What can hang from each mark
P: J S T
V: J S T
J: P V
S: P V
T: L P V

Known rows, with every way that one mark hangs from another
P(J S(V) T): [-7 1 -3 -13 -11 -8 6 -1 7 -53 -13 36 28 -3 13 -1 13 -4 -19]
P(T): [6 3 -3 -4 1 8 1 -6 -2 -9 -6 17 10 -4 -5 -5 3 7 -19]
T(P(J S)): [1 -9 -4 -29 -9 -3 2 12 -3 -24 -11 45 -1 -4 15 8 18 7 -13]
T(L P(J)): [-1 -4 7 -22 11 -1 -4 4 -5 10 5 19 -8 -14 8 7 11 23 -16]
J(P): [2 -3 17 5 0 3 -2 -1 1 20 -7 16 -1 -10 -5 15 2 -3 6]
P(S T): [12 -4 -6 -14 -5 10 2 2 0 -33 -19 33 11 -1 1 -5 11 1 -15]
T(L P(S) V): [-1 -15 1 -45 11 6 -11 10 -7 -4 -2 7 9 -9 6 10 18 27 0]
V(T(L)): [-2 -1 7 -3 16 21 -5 5 -4 3 5 5 -6 -7 -21 -1 5 11 7]
T(L P): [-1 -8 5 -20 17 12 -8 -4 -5 16 11 0 -6 -14 -2 7 9 17 -6]
S(P V): [-15 -2 5 -1 -2 -2 2 -19 10 -20 3 -7 29 -2 -9 20 -13 -9 8]
V(J(P) S): [1 0 34 -1 3 6 1 23 4 17 -3 76 17 -1 -12 14 -11 -10 15]
P(J(V) T(L)): [6 -4 14 -10 11 7 1 3 3 -5 -4 30 2 -14 1 -13 5 31 -8]
P(T(L)): [10 1 5 -7 15 12 -3 -7 -2 2 -3 6 4 -11 -6 -6 5 17 -18]
J(P(S(V) T(L))): [-1 -8 19 -9 9 13 -5 -10 7 -15 -11 24 22 -20 -3 11 14 -2 0]
S(P(T) V(J)): [-12 5 19 -3 3 9 5 -10 14 -39 3 41 40 1 -11 16 -11 -9 -13]
J(P(T(V))): [1 1 13 -14 0 1 -4 -1 -4 13 -14 23 24 -13 -6 14 4 22 -12]
P(J(V(T)) S): [-1 -10 6 -13 -10 12 5 23 3 -38 -12 56 -2 0 -7 -8 14 9 19]
J(P V): [0 -11 25 4 0 10 -2 2 5 17 -2 21 -1 -13 -8 7 1 5 26]
V(J S): [-1 3 16 -7 2 3 3 24 3 -2 4 59 19 9 -7 0 -12 -7 9]
J(V): [-1 -9 8 -2 0 8 1 2 4 -2 5 5 -1 -2 -4 -8 -1 7 19]
P(J S): [5 -3 -1 -11 -11 -10 5 14 3 -29 -18 36 0 3 17 0 10 -1 -6]
S(P): [2 -4 4 -4 -3 2 3 -9 4 -6 -8 9 11 0 -10 17 -14 0 1]
J(V(S T)): [-3 -8 6 -11 0 21 2 18 -1 -3 4 47 16 -2 -34 -10 -9 9 36]

Rows
[-20 1 15 -5 0 17 1 18 9 -54 7 51 21 8 -11 3 12 -21 14] -> P(S(V(J T)))
[3 1 3 -22 15 4 -7 -1 -5 4 -4 -4 20 -9 -3 -1 4 33 -16] -> P(T(L V))
[-2 -11 3 -46 5 -7 -6 17 -6 -11 -8 25 9 -9 17 12 19 32 -10] -> T(L P(J S) V)
[-3 -11 -7 -27 -2 25 -3 11 -7 -26 -3 42 -1 -5 -16 7 20 4 2] -> V(T(P(S)))
[10 -7 19 -14 8 10 4 -7 7 -12 -13 37 15 -14 -9 4 -9 30 -8] -> S(P(J(V) T(L)))
[14 -3 3 -18 4 2 2 7 1 -28 -21 42 4 -7 11 -5 14 15 -24] -> P(J S T(L))
[-9 1 2 -6 -2 5 4 -25 9 -30 -4 8 39 -7 -14 16 -11 -2 -12] -> S(P(T) V)
[2 -16 20 -6 -4 28 -1 14 3 -14 -12 54 -2 -10 -23 6 13 1 35] -> J(P(S) V(T))
[-26 9 18 5 6 15 0 9 8 -31 19 33 19 4 -16 4 4 -14 10] -> S(V(J T))
[-20 0 5 -2 -1 13 2 -14 7 -27 5 9 28 -3 -29 19 -10 -7 13] -> S(P V(T))
[2 -3 12 -33 3 -15 2 12 0 9 -14 33 37 -4 -7 20 -24 31 5] -> T(L V(S(P(J))))
[-7 4 16 -22 2 -6 0 30 0 0 3 51 34 10 -4 4 -14 10 10] -> T(V(J S))
[-2 -2 40 -20 16 3 -7 28 1 30 0 55 28 -6 -10 17 -11 16 19] -> T(L V(J(P) S))
[-2 -7 5 -30 16 26 -7 12 -10 15 10 43 9 -14 -32 5 1 19 11] -> V(S T(L P))
[-4 2 24 -25 16 0 -5 29 0 11 7 40 29 3 -6 3 -12 18 13] -> T(L V(J S))
[-15 -1 15 -5 -2 3 2 12 13 -47 5 34 21 9 10 3 9 -23 9] -> P(S(V(J)))
[5 -14 10 -15 -4 10 5 2 6 -1 -6 39 27 -2 -23 7 -27 7 32] -> J(V(S(P)))
[0 0 40 -5 18 27 -4 28 1 21 2 82 11 -9 -33 13 -7 2 22] -> V(J(P) S T(L))
[3 3 2 -25 -8 -12 5 -2 0 -19 -21 33 35 -3 -1 18 -10 30 -28] -> S(P(J T(V)))
[-1 -5 30 -17 -2 1 -3 27 4 -10 -13 56 17 2 7 20 9 2 9] -> T(V(J(P(S))))
